What can hang from each mark:
E: C
M: J
T: Q
D: J P Q U
N: E X
R: N
X: C
Q: D Z
J: M
P: C D
C: E N P X
Z: Q R

Each row was made from one small tree. Brackets hold a mark, then the marks that hang from it, in alphabetical order. Every link used is in the known rows. Write each row's tree.
Known rows:
[T [Q Z]]: -53	-157	-320	-159	-159	205	73	268	256	45	-116	17	-216	183	77	45	-103	-108	45	-13	-63	53	-216	-114	226	-32	321	-195	218	255	62	19	-98	74	346	-113	288	-70	141	-185	238	45	586
[R [N E [X [C [P [D U]]]]]]: 125	-110	337	-163	-213	-228	190	76	134	175	-412	-8	-181	34	-172	-39	-157	-220	-450	2	-86	50	-88	-400	226	18	-46	63	174	245	-238	-271	-43	58	127	212	292	-10	315	-181	210	33	471
[Z R]: -2	-82	-66	-192	-210	-111	82	189	179	49	262	-67	-58	102	-20	21	-48	-116	-44	143	-12	46	-189	-92	147	-26	168	-15	158	332	156	-105	-41	89	378	-218	199	-123	165	-191	168	61	535
[Q Z]: 13	-151	-298	-106	-211	8	116	226	211	54	50	-82	-114	149	71	77	-84	-107	88	-7	-33	67	-194	-124	236	0	298	-132	235	344	89	-7	-87	96	359	-138	218	-194	148	-262	201	7	562
[X [C E N [P [D Q]]]]: 110	-279	-147	-123	-126	-198	173	149	72	72	-219	-32	-193	-101	-97	11	-36	-103	-507	-128	-115	13	-144	-138	163	157	191	-126	207	359	-344	-55	-165	84	226	188	235	5	64	-206	118	26	633
[C E [P [D J Q U]]]: 133	-249	55	-95	-99	-116	217	245	199	-8	-139	77	-91	-9	-119	-26	40	-92	31	-140	-142	-204	-101	-20	146	99	59	-246	158	486	-6	-187	-105	135	250	-58	176	-105	51	-83	177	22	692
[D J [Q [Z R]]]: 148	-20	-131	-110	-38	-81	105	245	229	17	-9	49	52	74	84	33	-19	-86	-175	-29	-48	-25	-273	25	58	-63	218	22	212	449	-131	-20	-161	154	517	2	184	-146	31	-92	142	-69	577
[C E [P [D [Q Z] U]] X]: 200	-313	-103	23	-148	-346	172	233	134	102	-412	15	-277	-24	-54	-15	-45	48	-122	-95	-121	-160	-146	-145	197	142	159	-253	237	470	-117	-80	-132	56	310	49	220	40	-59	-121	76	48	649
[Q [D [J M] P U] [Z R]]: 112	58	405	-75	-28	156	128	221	373	-151	268	207	-41	157	150	9	-56	-98	124	-124	-67	-189	-140	68	106	-10	175	17	215	572	365	-284	-246	51	199	235	151	-191	-111	-61	212	-34	416
[N [E [C P]]]: -17	-154	75	-208	-217	-74	142	173	80	169	108	-91	-132	19	-77	34	-65	-159	-356	15	-89	88	-189	-257	283	25	181	13	168	186	25	-171	-43	68	135	-70	247	-120	237	-209	308	2	545
[C P]: -79	-269	-202	-181	-291	-35	140	217	177	28	211	-77	-96	105	-69	25	-35	-129	85	36	-101	52	-120	-159	241	14	218	-126	160	263	238	-128	-24	117	177	-328	183	-189	262	-187	267	81	628
[M J]: -151	-152	40	-166	-295	138	145	173	156	103	355	-141	37	82	-3	43	-52	-165	143	16	-5	-25	-170	-102	209	-16	198	-125	199	430	185	-130	-129	81	197	-250	203	-320	179	-295	267	-12	521
[R [N E X]]: -49	-47	45	-201	-303	-125	168	42	98	241	42	-173	-178	77	-48	22	-145	-276	-196	126	9	104	-181	-238	313	-66	9	-17	141	208	-440	-97	-111	37	231	23	397	-87	309	-248	146	-41	373
[E [C N [P [D Q U]] X]]: 220	-199	184	-59	-195	-254	174	165	84	140	-270	2	-170	-45	-103	1	-1	-78	-328	-200	-119	-44	-197	-112	178	169	151	-135	208	453	94	-93	-140	38	256	70	216	22	1	-139	129	58	608
[Z [Q [D J P U]] R]: 194	61	95	-99	30	65	86	208	275	-134	308	256	-31	122	99	39	-31	-104	62	29	-90	-101	-118	198	28	13	94	10	127	475	684	-277	-114	71	282	35	74	-207	-52	-96	125	50	436
[T [Q [D J] Z]]: -36	-36	-318	-151	-80	349	95	290	355	-10	4	159	-163	266	63	66	-84	-40	162	-107	-77	55	-181	-17	155	-2	369	-167	203	239	113	-31	-174	114	149	81	267	-103	-9	-36	238	22	533
[T Q]: -133	-185	-214	-229	-234	237	94	218	228	40	66	-9	-180	155	-20	45	-71	-145	84	59	-54	32	-171	-45	247	-20	244	-189	155	229	116	-51	-65	70	277	-279	284	-90	196	-211	242	84	595
[X [C [P [D J]]]]: 81	-116	-79	-172	-85	19	173	207	229	29	-73	14	103	114	-147	-27	5	-130	-99	-95	-94	106	-57	-250	80	58	217	-17	212	284	13	-174	-60	195	129	-21	98	-232	155	-166	326	87	672
[Q [D J U] [Z [R [N E]]]]: 117	122	235	-138	-75	-89	121	216	314	-16	-41	171	-163	120	45	32	-149	-22	-113	-8	-66	-44	-214	-199	128	-17	73	92	140	313	0	-180	-153	29	253	380	267	24	3	53	74	-54	387
[Z Q [R [N E [X C]]]]: 0	43	80	-192	-102	-295	86	15	25	247	-29	-87	-24	-56	-9	-14	-210	-201	-602	217	-14	206	-256	-242	134	-62	-20	300	115	209	-293	-160	-76	34	321	328	288	-35	268	-244	35	-83	372
[P [C E]]: -100	-280	-4	-112	-252	72	99	98	69	119	167	-180	-257	-20	-59	-14	-1	-92	131	-60	-19	-13	-221	-87	239	151	239	-199	140	203	28	-54	-56	43	270	-240	289	-127	73	-200	136	8	507
[D [J M] Q]: -121	-166	57	-152	-220	99	197	159	210	-34	156	-74	170	47	34	27	4	-202	113	-100	-40	-119	-235	146	184	-36	163	-38	173	523	-79	-103	-219	166	261	-80	213	-350	101	-224	197	-125	594
[X [C [N E] [P D]]]: 59	-102	-49	-169	-111	-229	159	144	99	95	-153	-56	-138	20	-107	11	-89	-150	-525	-76	-108	162	-125	-318	208	63	178	-27	203	247	-326	-93	-96	58	119	147	241	-40	174	-167	239	42	565
[Q D Z]: 42	-155	-394	-87	-232	64	101	227	261	12	-28	38	-189	214	75	119	-101	-39	145	-13	-32	62	-165	-19	201	26	363	-112	235	302	197	-46	-139	115	204	17	227	-174	58	-190	182	25	473
[C E N X]: -157	-108	-49	-120	-282	-180	162	106	36	201	411	-246	-253	-48	-62	-5	-65	-52	-55	-12	-41	47	-213	-258	320	169	181	-263	137	348	-261	48	-208	-100	198	-23	291	5	-77	-194	61	32	498
[Q [D J P]]: 80	-1	-59	-135	-132	324	124	167	313	-84	336	105	-100	217	14	88	14	-158	142	-36	-38	-36	-41	146	153	20	230	-119	177	370	232	-161	-165	117	144	-120	164	-308	-2	-176	274	91	446
[Q [D J P U] [Z R]]: 243	111	223	-66	7	126	84	246	361	-130	169	266	-134	195	113	53	-43	-72	25	-69	-73	-126	-119	39	77	-3	174	-46	206	479	435	-222	-171	61	303	85	135	-127	-100	-36	195	62	426
[E [C [P D] X]]: 128	-182	-83	-120	-220	-143	157	164	114	224	-132	-88	-103	61	-167	-5	8	-46	-126	-41	-48	110	-99	-255	153	125	250	-57	220	262	119	-143	-28	116	157	-92	184	-85	98	-227	255	138	621

Write each row's tree:
82	-303	-143	-69	-159	17	122	112	95	146	-135	-145	-267	19	-92	-11	36	-83	110	-82	3	16	-132	-39	160	184	257	-223	190	254	-117	-70	-12	116	300	-183	288	-115	51	-216	135	50	539 -> [P [C E] D]
71	41	336	-147	-21	-183	208	175	175	20	-67	44	-6	14	-127	-46	-69	-167	-360	-200	-168	45	-133	-341	180	90	82	-47	170	369	-172	-179	-128	26	91	231	180	-58	98	-49	271	5	588 -> [X [C [N E] [P [D J U]]]]
66	-186	165	2	-143	7	91	8	-7	126	154	-155	-383	-161	-13	-15	45	-106	-289	-144	-38	-130	-209	121	223	206	208	-238	149	349	-344	42	-240	-58	345	-92	334	-26	-188	-194	-20	30	429 -> [D [P [C E N X]] Q]
-79	-32	125	-80	-222	-153	97	41	-6	225	139	-267	-255	-56	-73	-32	-48	-97	-226	-87	-37	114	-285	-180	286	140	210	-131	132	200	-383	69	-146	-68	209	-94	351	-34	-20	-98	70	-22	404 -> [P [C [N E] X]]
21	-94	117	-182	-247	-102	170	90	38	242	195	-142	-142	24	-69	-11	-51	-235	-295	-114	-86	193	-231	-322	299	56	196	-32	181	240	40	-98	-149	10	97	-5	295	-53	249	-177	294	7	498 -> [E [C [N X] P]]
-20	-25	668	-87	-115	288	171	72	216	-113	380	-38	-58	-8	59	-64	47	-268	140	-335	-87	-160	-200	40	226	126	146	-134	146	503	273	-160	-234	-11	204	-64	228	-252	-44	-129	209	-59	453 -> [D [J M] [P [C N]] U]
-146	-57	504	-62	-117	172	177	3	73	104	567	-217	-152	-136	-3	-104	62	-149	-34	-263	-44	-85	-206	-108	240	217	200	-173	137	409	-303	-61	-305	-84	90	66	290	-133	-218	-117	101	-57	431 -> [D [J M] [P [C E N X]]]
191	-61	85	-98	-51	-178	193	153	80	234	-242	-31	-13	-15	-158	-11	35	-92	-456	-105	-75	26	-165	-98	127	52	145	8	202	310	-456	-118	-129	133	186	72	240	-106	17	-110	214	2	599 -> [N [E [C [P [D J Q]] X]]]
-53	-63	-4	-185	-226	-255	177	100	16	215	234	-170	-173	39	-56	-21	-111	-251	-383	4	-101	154	-211	-319	364	-14	99	-125	144	239	-381	-58	-165	-20	85	-61	345	-30	273	-108	245	-26	451 -> [C [N E X] P]
262	-18	267	-4	-12	57	35	131	233	-75	24	181	-393	80	125	22	-36	-62	-134	-192	-74	-82	-218	55	102	129	265	-75	209	347	386	-116	-181	-16	341	132	250	19	-143	1	80	60	336 -> [Q [D [P [C N]] U] [Z R]]
228	-202	-101	-89	-183	-232	170	133	54	203	-220	-75	-138	-52	-112	12	20	-82	-407	-159	-81	63	-188	-110	142	149	232	-78	222	365	-174	-13	-152	89	249	37	254	-5	8	-167	130	61	613 -> [E [C N [P [D Q]] X]]
124	-67	-11	-87	-164	-95	70	255	294	-31	-41	144	-200	200	81	62	-127	6	85	17	-62	-42	-217	-51	139	17	221	-24	206	382	479	-153	-107	44	313	99	192	-43	2	-67	127	32	451 -> [Q [D U] [Z R]]
-78	-204	6	-106	-213	8	117	69	33	118	241	-205	-306	-74	-29	-27	-6	-110	-2	-139	-48	32	-260	-135	266	195	247	-233	134	225	-89	20	-134	-25	249	-108	325	-42	12	-166	87	-11	479 -> [P [C E N]]
175	-165	132	-122	-92	-38	185	213	240	-66	-330	139	82	56	-124	-4	10	-123	-186	-172	-141	-115	-122	-42	75	54	103	-39	200	457	171	-216	-87	191	269	16	98	-201	117	-139	244	32	686 -> [X [C [P [D J Q U]]]]
107	-159	228	-6	-40	323	126	96	229	-55	-54	-4	0	12	144	-4	59	-201	-22	-276	-35	-171	-227	260	121	15	290	-40	238	470	-103	-96	-240	160	373	-40	238	-337	-40	-179	188	-123	505 -> [D [J M] [P C] [Q Z]]
190	-250	50	-66	-175	-329	219	133	51	147	-209	-17	-281	-27	-74	-36	-38	-192	-257	-134	-121	-96	-158	-114	265	102	37	-284	180	474	-254	-110	-195	15	218	56	325	53	127	-118	122	4	570 -> [C E [N X] [P [D Q U]]]
412	-199	82	-59	-28	-260	110	259	198	59	-509	182	-124	17	10	14	-21	-40	-372	-113	-106	-87	-214	-86	31	28	189	51	257	445	244	-198	-57	157	467	121	172	12	93	-102	163	37	641 -> [E [C [P [D [Q [Z R]] U]]]]
-114	-158	189	-168	-97	-44	256	144	136	52	188	-98	56	-65	-94	-90	-24	-123	-196	-245	-120	53	-129	-371	167	156	184	-44	189	413	-269	-156	-229	63	-34	352	184	-98	25	-133	252	-58	648 -> [X [C E N [P [D [J M]]]]]
-158	-266	-18	-187	-235	-41	140	156	94	71	190	-113	-141	-27	-130	-11	-92	-70	-202	20	-115	33	-130	-329	252	111	192	-63	156	210	43	-160	-77	43	102	13	172	-90	162	-231	240	48	614 -> [X [C E P]]
141	-64	81	-115	-136	20	195	227	282	-12	-30	43	22	169	-65	9	22	-156	285	-107	-55	-37	-90	-55	145	49	107	-192	190	491	215	-158	-63	133	301	-173	153	-241	101	-171	253	54	615 -> [P [D J U]]
5	-139	-158	-181	-145	442	58	187	314	-63	67	186	-350	240	27	104	-60	-155	64	62	-47	-41	-60	167	199	-2	291	-200	170	235	237	-144	-137	85	156	-153	272	-127	34	-195	262	156	459 -> [T [Q [D P]]]
-5	-18	238	-207	-279	-44	162	11	58	343	-15	-171	-185	20	-62	30	-128	-281	-384	54	26	148	-229	-288	293	-20	46	93	162	162	-320	-132	-109	22	221	155	393	-74	285	-288	185	-51	358 -> [R [N [E C] X]]
26	-21	124	-163	-275	-41	153	52	37	270	206	-167	-122	53	-29	24	-56	-272	-241	-99	-16	192	-269	-215	290	60	172	-47	197	305	-43	-33	-190	-12	205	28	320	-108	187	-275	235	-36	434 -> [E [C [N X]]]
207	30	417	-137	-63	-141	228	153	120	244	-153	8	-42	99	-130	-59	-29	-250	-278	-139	-94	69	-130	-275	214	12	11	-34	189	333	-130	-268	-78	66	79	67	251	-111	212	-85	357	-16	527 -> [N [E [C [P [D J U]]]] X]
-74	-120	-73	-188	-208	-214	162	178	89	66	256	-120	-166	24	-44	13	-82	-166	-291	-11	-122	103	-191	-273	320	16	160	-142	140	253	-174	-45	-113	7	132	-93	277	-40	214	-108	234	11	538 -> [C [N E] P]
284	-91	-98	-16	-35	-17	170	266	299	-20	-397	123	4	131	48	46	-1	-112	81	-191	-67	-125	-166	94	102	9	178	-169	254	571	44	-64	-132	187	469	-24	178	-215	22	-158	151	-35	631 -> [P [D J [Q Z] U]]
224	14	216	-46	67	165	37	147	229	-99	191	216	-87	62	74	-9	33	-93	109	-86	-84	-94	-184	258	-16	96	152	13	115	358	715	-255	-77	92	293	-51	113	-202	-100	-37	87	40	393 -> [Z [Q [D J [P C] U]] R]
188	-214	160	-21	-63	41	166	145	164	38	-256	13	-155	-26	-81	-32	92	-112	110	-249	-57	-204	-189	144	109	167	119	-227	161	439	-78	-117	-100	128	377	-104	246	-166	-59	-95	79	-17	579 -> [P [C E] [D J Q U]]
10	-85	173	-186	-229	-143	159	96	20	310	79	-140	-140	52	-96	-5	-93	-248	-435	29	-68	147	-204	-293	304	-23	112	15	172	163	-156	-173	-86	38	81	-55	325	-102	307	-207	308	-27	466 -> [N [E [C P]] X]
118	58	143	-131	-111	34	120	237	369	-82	29	186	-110	143	54	19	-111	-10	142	-64	-69	-52	-190	-180	81	30	137	45	158	350	357	-175	-145	86	281	298	208	0	-4	16	69	-12	441 -> [Q [D J U] [Z [R N]]]
50	-111	230	-64	-157	68	117	-24	-7	211	289	-173	-380	-41	-1	-36	11	-269	-177	-145	-25	25	-181	-66	289	134	153	-229	162	264	-267	-39	-196	-68	231	-130	376	-60	23	-205	142	23	349 -> [D [P [C E [N X]]]]
-17	-120	233	-35	-181	52	100	5	25	158	343	-198	-395	-108	-45	-44	23	-113	-146	-126	-34	-25	-166	-88	264	237	219	-263	144	280	-214	17	-194	-96	234	-138	306	-24	-160	-187	58	82	415 -> [D [P [C E N X]]]
126	68	135	-132	-65	-97	116	73	189	155	-181	19	66	-6	30	-14	-114	-165	-486	-45	-26	75	-284	-179	55	-82	101	248	209	303	-408	-82	-219	125	449	362	264	-65	139	-126	73	-109	455 -> [D J [Q [Z [R [N [X C]]]]]]
166	-7	202	-194	-84	-97	224	76	107	306	-149	-55	-53	45	-159	-51	-37	-247	-386	-81	-51	183	-118	-396	170	7	31	93	169	186	-437	-209	-78	137	81	214	330	-64	279	-127	268	-12	493 -> [R [N [E [C [P [D J]]]] X]]
189	-131	-231	-104	-105	14	176	198	235	28	-174	19	59	124	-44	51	55	-170	34	-79	-20	-26	-119	156	81	4	177	-138	212	482	-197	-50	-111	239	389	-176	193	-281	93	-215	184	-3	643 -> [P [D J Q]]
-132	-83	284	-149	-262	191	202	196	317	-107	274	56	47	167	16	17	-42	-135	398	-144	-65	-134	-172	54	230	38	158	-72	149	481	441	-241	-224	68	17	56	174	-315	3	-106	257	-70	489 -> [Q [D [J M] U]]
